Every row comes from one small tree of marks. The marks that hang from a mark follow it in brackets, in alphabetical order. Every link used is in the known rows. Which tree was each row made from?
Known rows:
rinurok[vuvofen[fosu[manib[fimu]] nuvik[vudad]]]: [ 2.098 -0.035 -0.626 -1.015  0.330 -1.920  0.892  2.636  0.843 -1.242
 -0.216  0.972 -2.522 -2.686  3.212  0.095 -1.613]
vuvofen[fosu nuvik rinurok]: [-0.567  1.796  0.251 -3.718 -0.544 -2.011  1.116  1.706  2.967 -0.633
  0.214  1.556 -1.608  0.709  2.047 -1.979  0.227]
fosu[manib[fimu]]: [ 0.522  1.643  1.000 -0.904  1.402 -1.808  6.188 -1.969 -0.844 -0.866
  1.296  2.192  0.136 -0.247  0.456  4.676 -1.561]
vudad[nuvik[vuvofen[fosu[manib[fimu]] rinurok]]]: [-3.340  1.922 -2.591 -0.814 -0.415 -0.643  2.192  2.569  0.142  0.256
  0.762  3.346 -0.109  0.019  1.849  2.338 -2.221]
nuvik[vudad vuvofen[fosu[manib] rinurok]]: [-0.997 -0.007  1.074  0.743  2.292 -0.791  0.727  0.597 -1.344  2.609
 -1.219  1.343 -1.205 -0.634  0.156 -0.874 -1.556]
vuvofen[fosu[manib[fimu]] nuvik[vudad] rinurok]: [-1.504  1.393 -1.721 -1.560 -1.351 -2.770  1.214  2.405  1.799  0.958
 -1.434  2.340 -1.991  0.441  4.108  1.446 -1.950]
fosu[manib vuvofen[nuvik rinurok]]: [-0.473  0.367  0.437 -6.087 -0.850 -0.720  1.498  0.383  2.147  0.739
 -0.041  1.412 -1.233  0.811  1.514  3.544  0.992]
vuvofen[fosu rinurok]: [-0.601  1.431  2.413 -2.346  0.654 -1.357  2.147 -0.836  2.012  0.597
  0.442  1.132 -0.883  1.070  0.269 -1.467 -0.253]
vudad[nuvik[vuvofen[fosu[manib] rinurok]]]: [-2.119  1.223 -0.402 -1.965  0.335  0.044  1.859  1.303 -0.154  0.643
 -0.244  2.846  0.075 -0.547  0.389  0.245 -1.645]
fosu[manib[fimu] vuvofen[nuvik rinurok]]: [-1.488  1.028 -1.461 -4.660 -1.539 -1.476  1.792  1.914  2.654  0.486
  1.053  1.613 -1.604  1.181  2.748  5.519  0.371]
fosu[manib vuvofen[rinurok[nuvik]]]: [ 0.478  1.102  0.903 -4.431  0.984  0.102  1.854 -2.248  2.057 -0.509
  0.901  0.301 -1.248 -0.108  1.387  2.082  1.332]
fosu[manib vuvofen[nuvik[vudad] rinurok]]: [ 0.152 -0.145  1.789 -4.051 -0.218 -0.785 -0.212  0.269  0.837  2.868
 -1.484  1.141 -1.778  0.074  2.427  2.040  0.384]
nuvik[vudad]: [ 2.458  0.950  5.276  0.456  3.509 -1.173  2.873 -3.147 -2.348  1.597
 -0.165  0.302 -0.348 -1.351  0.315 -1.294 -0.329]
rinurok[nuvik[vudad vuvofen[fosu]]]: [ 2.011  0.750  0.739  2.702  4.714 -0.241  0.372  0.674 -1.430 -0.456
  0.420 -0.284 -0.239 -3.153  0.783 -5.797  0.113]
nuvik[vudad vuvofen[rinurok]]: [-0.082  0.825  2.795  1.610  3.996 -1.696  0.182 -0.630 -2.831  2.494
  0.291  0.123 -1.646 -0.760 -0.089 -2.350  0.477]
vuvofen[nuvik rinurok]: [ 0.126  2.175  0.927 -3.743  0.614 -2.467  1.584  0.000  1.325 -0.518
  0.919  1.097 -1.932  0.730  1.546 -0.470  1.285]
fimu[manib]: [ 4.399  1.829  4.896 -0.850  3.350 -0.207  4.761 -2.861 -2.238  0.242
  0.641  0.001 -1.099 -0.367 -0.129 -0.817  1.239]
vudad[nuvik[vuvofen[fosu rinurok]]]: [-1.966  1.749  0.420 -1.290  1.022 -0.130  0.567  1.782 -0.084  0.588
  0.848  1.853  0.003 -0.642  0.492 -2.483 -0.578]

Which tree is each row?
[ 0.197  2.024 -0.684 -3.095  0.519 -0.905  2.777 -1.479  2.532 -1.533
  0.153  1.150 -1.332 -0.130  1.664 -0.520 -0.231] : vuvofen[fosu[manib] rinurok[nuvik]]
[ 0.845 -0.570  1.820  1.785  3.508 -0.145  2.259  0.154 -2.427  1.796
 -1.027  1.439  0.207 -2.133 -0.532 -0.995 -2.059] : nuvik[vudad vuvofen[fosu[manib]]]
[ 0.868  0.668  0.116 -3.695 -0.042 -1.162  3.731  0.713  1.723 -1.202
 -0.621  2.465 -0.059 -1.157  1.037  0.856 -1.000] : vuvofen[fosu[manib] nuvik]
[ 0.338  0.598  1.528 -2.342  0.656 -0.113  4.258 -0.985  0.322  0.609
  1.415  1.472  0.804 -0.137  0.507  6.107 -0.840] : fosu[manib[fimu] vuvofen]
[ 3.405 -0.137  2.438 -1.564  1.838 -1.408 -0.899  1.505  0.843 -0.962
 -0.260 -0.307 -2.457 -3.116  2.032 -4.532  0.135] : rinurok[vuvofen[fosu nuvik[vudad]]]
[ 0.822  1.753  1.598 -3.315  1.503 -0.047  0.425 -1.659  2.241 -0.578
  2.075 -0.766 -1.181 -0.102  1.228 -0.644  2.511] : fosu[vuvofen[rinurok[nuvik]]]
[ 4.309  0.264  3.411 -1.566  3.032 -1.853 -0.265  0.040 -0.971 -1.111
  0.495 -0.636 -2.925 -3.207  1.666 -3.339  1.093] : rinurok[vuvofen[nuvik[vudad]]]
[-1.088  1.181  0.521 -0.083  2.169 -1.259  0.913  1.360  0.269  0.635
  1.247  0.727 -0.747  0.271 -0.917 -2.125 -0.108] : nuvik[vuvofen[fosu rinurok]]
[-2.147  0.651 -1.129  1.918  1.436 -1.610  1.227  1.869 -0.851  2.467
 -0.163  1.706 -1.529  0.035  1.523  1.104 -2.326] : nuvik[vudad vuvofen[fosu[manib[fimu]] rinurok]]
[ 4.482  0.606  2.712 -0.060  3.584 -0.332 -0.361 -0.918  0.390 -2.195
  0.824 -1.757 -2.462 -3.979  1.832 -6.147  0.534] : rinurok[nuvik[vudad] vuvofen[fosu]]
[ 1.645  0.510 -1.710 -2.900 -0.352 -1.642  2.336  2.733  2.216 -3.204
  0.911  1.360 -2.306 -1.945  2.230  1.548 -1.076] : rinurok[vuvofen[fosu[manib[fimu]] nuvik]]
[ 1.554  1.373 -0.563  0.975  3.948 -0.108  1.695  0.809 -0.305 -2.204
  1.696  0.057  0.365 -2.495 -0.205 -4.305  0.711] : rinurok[nuvik[vuvofen[fosu]]]
[-0.196  0.652  0.449 -2.779 -0.701 -1.957  0.797  0.684  1.454  1.423
 -2.085  1.824 -2.113 -0.058  2.829 -0.470 -1.044] : vuvofen[fosu[manib] nuvik[vudad] rinurok]
[-0.116  1.028  1.292 -1.957  0.093 -2.234 -0.582  1.478  1.697  1.338
 -1.170  1.096 -2.047 -0.004  2.995 -3.301 -0.172] : vuvofen[fosu nuvik[vudad] rinurok]
[ 1.225  0.591  2.002 -2.408  1.632  0.085  0.434 -2.377  0.635  1.615
 -0.336 -0.147 -1.768 -0.933  2.276  0.710  0.618] : fosu[manib vuvofen[rinurok[nuvik[vudad]]]]
[-0.055  1.080  1.423 -5.068 -0.263 -0.871  0.039  1.108  2.416  0.862
  1.076  0.577 -1.401  0.865  1.614  0.758  2.049] : fosu[vuvofen[nuvik rinurok]]
[-1.278  1.931  1.312 -1.344  2.083 -0.512  1.243  0.290 -1.805  0.415
  1.320  1.826 -0.296 -0.425 -0.021 -1.019  0.288] : vudad[nuvik[vuvofen[rinurok]]]
[-0.424  2.088 -1.495 -0.111  0.480 -1.880  1.717 -0.083  1.571 -0.084
 -0.424  0.949 -2.157 -0.406  4.050 -0.025 -1.601] : vuvofen[fosu[manib[fimu]] rinurok[nuvik[vudad]]]
[ 1.870  0.278 -0.165  1.854  3.819 -0.049  1.433  0.140 -1.655 -0.398
 -0.587  0.466 -0.234 -3.177  0.772 -2.900 -0.928] : rinurok[nuvik[vudad vuvofen[fosu[manib]]]]
[-0.576  0.426  1.948  1.815  2.868 -1.055 -0.640  1.132 -1.107  2.694
 -0.217  0.251 -1.180 -0.675  0.132 -3.565 -0.507] : nuvik[vudad vuvofen[fosu rinurok]]
[ 1.360  0.256  1.404 -1.845  0.551 -1.185  2.271  0.565  0.333  0.735
 -2.106  2.155 -0.646 -1.695  1.962 -0.501 -1.552] : vuvofen[fosu[manib] nuvik[vudad]]
[ 3.867  0.972  1.296 -1.835  2.989 -0.234  1.057 -0.767  1.833 -4.186
  2.154 -1.029 -1.944 -3.284  0.831 -4.663  0.916] : rinurok[nuvik vuvofen[fosu]]
[ 4.944  0.957  3.236  0.078  4.811 -0.759  0.370 -2.588 -1.333 -2.387
  1.490 -1.837 -2.767 -3.904  1.300 -4.771  1.466] : rinurok[nuvik[vudad] vuvofen]
